What can hang from each mark:
relok: guze nesi
nesi: kifo nelu relok zipozud
kubeg: relok zipozud
guze: gute
zipozud: kubeg nesi
kule: gute rulalem
gute: guze kule
kifo: guze
rulalem: kule

In the rows, zero is written as 128.
Known rows, with every way that one mark hangs from another:
(gute kule): [112 140 143 131 138 124 133 117 134 128 167 143 106 139 134 138 125 164
 109 127 131 122 101 120 150 118]
(relok (guze (gute (kule rulalem))) (nesi nelu zipozud)): [ 93 120 179 180 176  82 215  97 139 197 192 169 109 113 126 175 137 157
  82  75  98 159  99 122 112 105]
(kifo (guze gute)): [107 120 128 125 146 100 134 104 173 137  89  94 125 138 115 119 119 153
 134 104 123  90 130 125 139  68]
(rulalem (kule gute)): [113 144 136 145 124 143 111 121 186 130 187 127 124 143  78 122 124 154
 134 133 111 165 124 127 100 110]
(relok (guze gute) (nesi kifo nelu zipozud)): [123  95 176 186 185  79 201 147 143 193 158 152 100 100 140 167 171 105
 110  88  78 190 121 137  77 108]
(kubeg (relok guze (nesi kifo nelu)) zipozud): [174 100 122 214 205  70 168 165  93 144 121 131 173  54 113 154 195  92
 125 129  87 167 129 144 111 113]
(gute guze): [123 130 124 152 127 149 138 126 151 115 160 142 132 144 127  98 134 152
 121 120 153 103 119 113 155 125]
(kubeg relok (zipozud (nesi (kifo (guze gute)) nelu))): [148 112  99 188 214  65 115 140 137 124  84  81 154  79  97 131 178 137
 174 130  85 112 143 138  96  62]
(nesi kifo): [134 122 147 143 139 130 131 149 138 141 110 122 107 125 135 128 163 111
 156 115  95 156 135 139 111 121]
(zipozud (kubeg relok)): [136 108 105 146 185 118 115 139  89  82  90 106 132  96  90  90 117 119
 139 143 125 110 142 130 138 114]
(kule gute rulalem): [103 143 143 128 123 141 140  84 146 163 108 125 129 146  81 108 125 135
 147  84  83 153 148 128 111 137]
(relok guze (nesi zipozud)): [133 111 137 148 176 106 198 141 102 139 189 167 155 104 124 158 141 108
  92 108 148 164 130 143 136 135]
(kubeg relok zipozud): [154 128  91 165 174 104 119 147 107  78 106 109 163  88  80 121 135 119
 122 171 112 111 131 134 132 108]
(kubeg (zipozud (nesi (kifo guze) relok))): [155 128  99 134 200 116 115 142 158 118 144  98 153  90  94 139 170 112
 150 126 135 137 128 152 121  74]
(nesi (relok (guze gute)) (zipozud kubeg)): [107 102 147 132 204 124 164 145 158 128 183 130  89 103  85 118  87 118
  57 139 135 147  97 121 100  92]
(nesi kifo nelu zipozud): [115 107 166 160 147 114 136 197 153 177 139 127  70 136 138 166 159  93
 155  84  65 177 140 144  53 100]
(relok nesi): [145 131 115 133 148 117 153 108 104 130 139 141 143 112 123 145 150 104
 129 114 144 150 124 146 143 137]
(nesi nelu (relok guze) (zipozud kubeg)): [115  88 150 152 191 120 150 188 141 168 192 135  91 100 107 154 108  95
  80 104 125 163 104 125  69  98]
(zipozud kubeg nesi): [143 121 108 116 187 122 116 108  84  94 134 125 130  93 108 105 136 136
 160 130 145 115 151 124 144 125]
(kubeg zipozud): [150 136 121 134 147 121 130 136 128 101 129 124 133 100  99 136 139 122
 124 144 106 116 132 132 140 109]
(zipozud (nesi relok)): [138 135  91 121 170 133 116 115 130 127 179 127 155 111 121 135 133 127
 121 147 181 149 103 136 107 135]
(nesi kifo relok): [131 122 130 138 155 145 124 153 171 155 144 115 105 121 123 134 150  90
 123 126 121 178  97 147  89 114]

Rows:
[119 107 111 140 196 121 129 166 102  82 124 117 110 112  79 112 106 108
 127 132 118 125 148 139 115 101]
(nesi (zipozud (kubeg relok)))
[134 104 106 176 196  88 181 152  85 118 159 149 185  96 109 142 138 107
  92 135 152 159 129 147 129 131]
(kubeg (relok guze (nesi zipozud)))
[167 104 117 206 211  70 139 166  93 130 132 125 186  56 118 139 189 131
 143 150  95 151 140 131  99 113]
(kubeg (relok guze) (zipozud (nesi kifo nelu)))
[114 103 150 139 164 117 127 178 123 140 140 125  67 121 104 145 118 103
 136  90  88 137 145 129  83  97]
(nesi nelu (zipozud kubeg))
[146 114  81 143 211 108 108 119  65  75 111 113 162  86  94  91 137 135
 160 152 154 113 149 130 138 124]
(zipozud (kubeg relok) nesi)
[116 102 137 129 199 137 156 171 136 127 197 140 113 105  90 130  97 101
  69 130 152 157 108 131 108 104]
(nesi (relok guze) (zipozud kubeg))
[118  84 141 176 195  96 144 189 100 136 140 127 112  98 100 132 116 112
 113 112 101 140 144 123  85 103]
(nesi nelu (zipozud (kubeg (relok guze))))
[131 107 125 126 210 103 122 106 133 116  88  91 111 100 106  94 161 140
 190  99 113 112 157 134 141  70]
(zipozud kubeg (nesi (kifo (guze gute))))
[148 113 143 165 151 105 150 144 122 181 120 134 108 106 150 164 192  83
 162  80  93 182 130 150  92 124]
(relok (nesi kifo nelu))
[138 101 152 157 191 109 157 169 108 157 134 135  71 100 116 161 173  66
 162  66  82 180 150 157  88 102]
(relok (nesi kifo nelu (zipozud kubeg)))
[168 107 107 202 197  71 164 150  80 130 134 136 191  54 105 155 165 108
 105 137 114 145 122 133 124 118]
(kubeg (relok guze (nesi nelu)) zipozud)
[115 118 191 196 169  79 206  87 142 218 150 157 106  96 151 160 182 151
 118  68  73 174  99 125 116 111]
(relok (guze (gute (kule rulalem))) (nesi kifo nelu))
[ 90 150 161 141 136 119 156  60 163 147 135 132  92 138 111 127 112 185
 109 114  97 111  99 113 138 102]
(guze (gute (kule rulalem)))
[119 103 137 154 157 117 110 176 196 199 121  89 103 128 135 156 158  92
 151  73 107 163 110 146  67  70]
(nesi (kifo guze) nelu relok)
[137  94 146 164 221 102 140 129 137 171 151 119 103  70 125 121 161 126
 133 118 112 166 104 118  76 103]
(zipozud kubeg (nesi kifo nelu (relok (guze gute))))
[104  80 145 173 211  84 127 184 164 148  72  77  71 116  91 122 140 106
 170  75  59 128 154 141  73  33]
(nesi (kifo (guze gute)) nelu (zipozud (kubeg relok)))
[ 94 129 142 130 154  99 135  95 183 139 125 107 104 147 120 128 115 184
 118 105 127  85 106 119 155  59]
(kifo (guze (gute kule)))
[147  97 102 156 217 103 133 140  95 103  71  96 143  89  92 104 160  91
 172  93 123 127 153 157 153  80]
(zipozud (kubeg (relok (nesi (kifo guze)))))
[139 113 106 170 195 106 154 162 101 116 128 129 140 110 103 141 164  79
 141 122 119 175 139 167 108 119]
(kubeg (relok (nesi kifo zipozud)))
[148 114 126 129 198 123 118 126  93 110 118 121 113  91 118 103 172 121
 185 117 117 141 157 138 130 116]
(zipozud kubeg (nesi kifo))
[142 118 125 140 168 106 153 129 132 147 104 116 139 119 131 144 183  92
 168  72 124 153 143 163 144  91]
(relok (nesi (kifo guze)))
[123  95 127 154 202 111 150 172  91  93 142 131 131 100  85 108 108 118
 104 135 128 128 145 129 125 105]
(nesi (zipozud (kubeg (relok guze))))
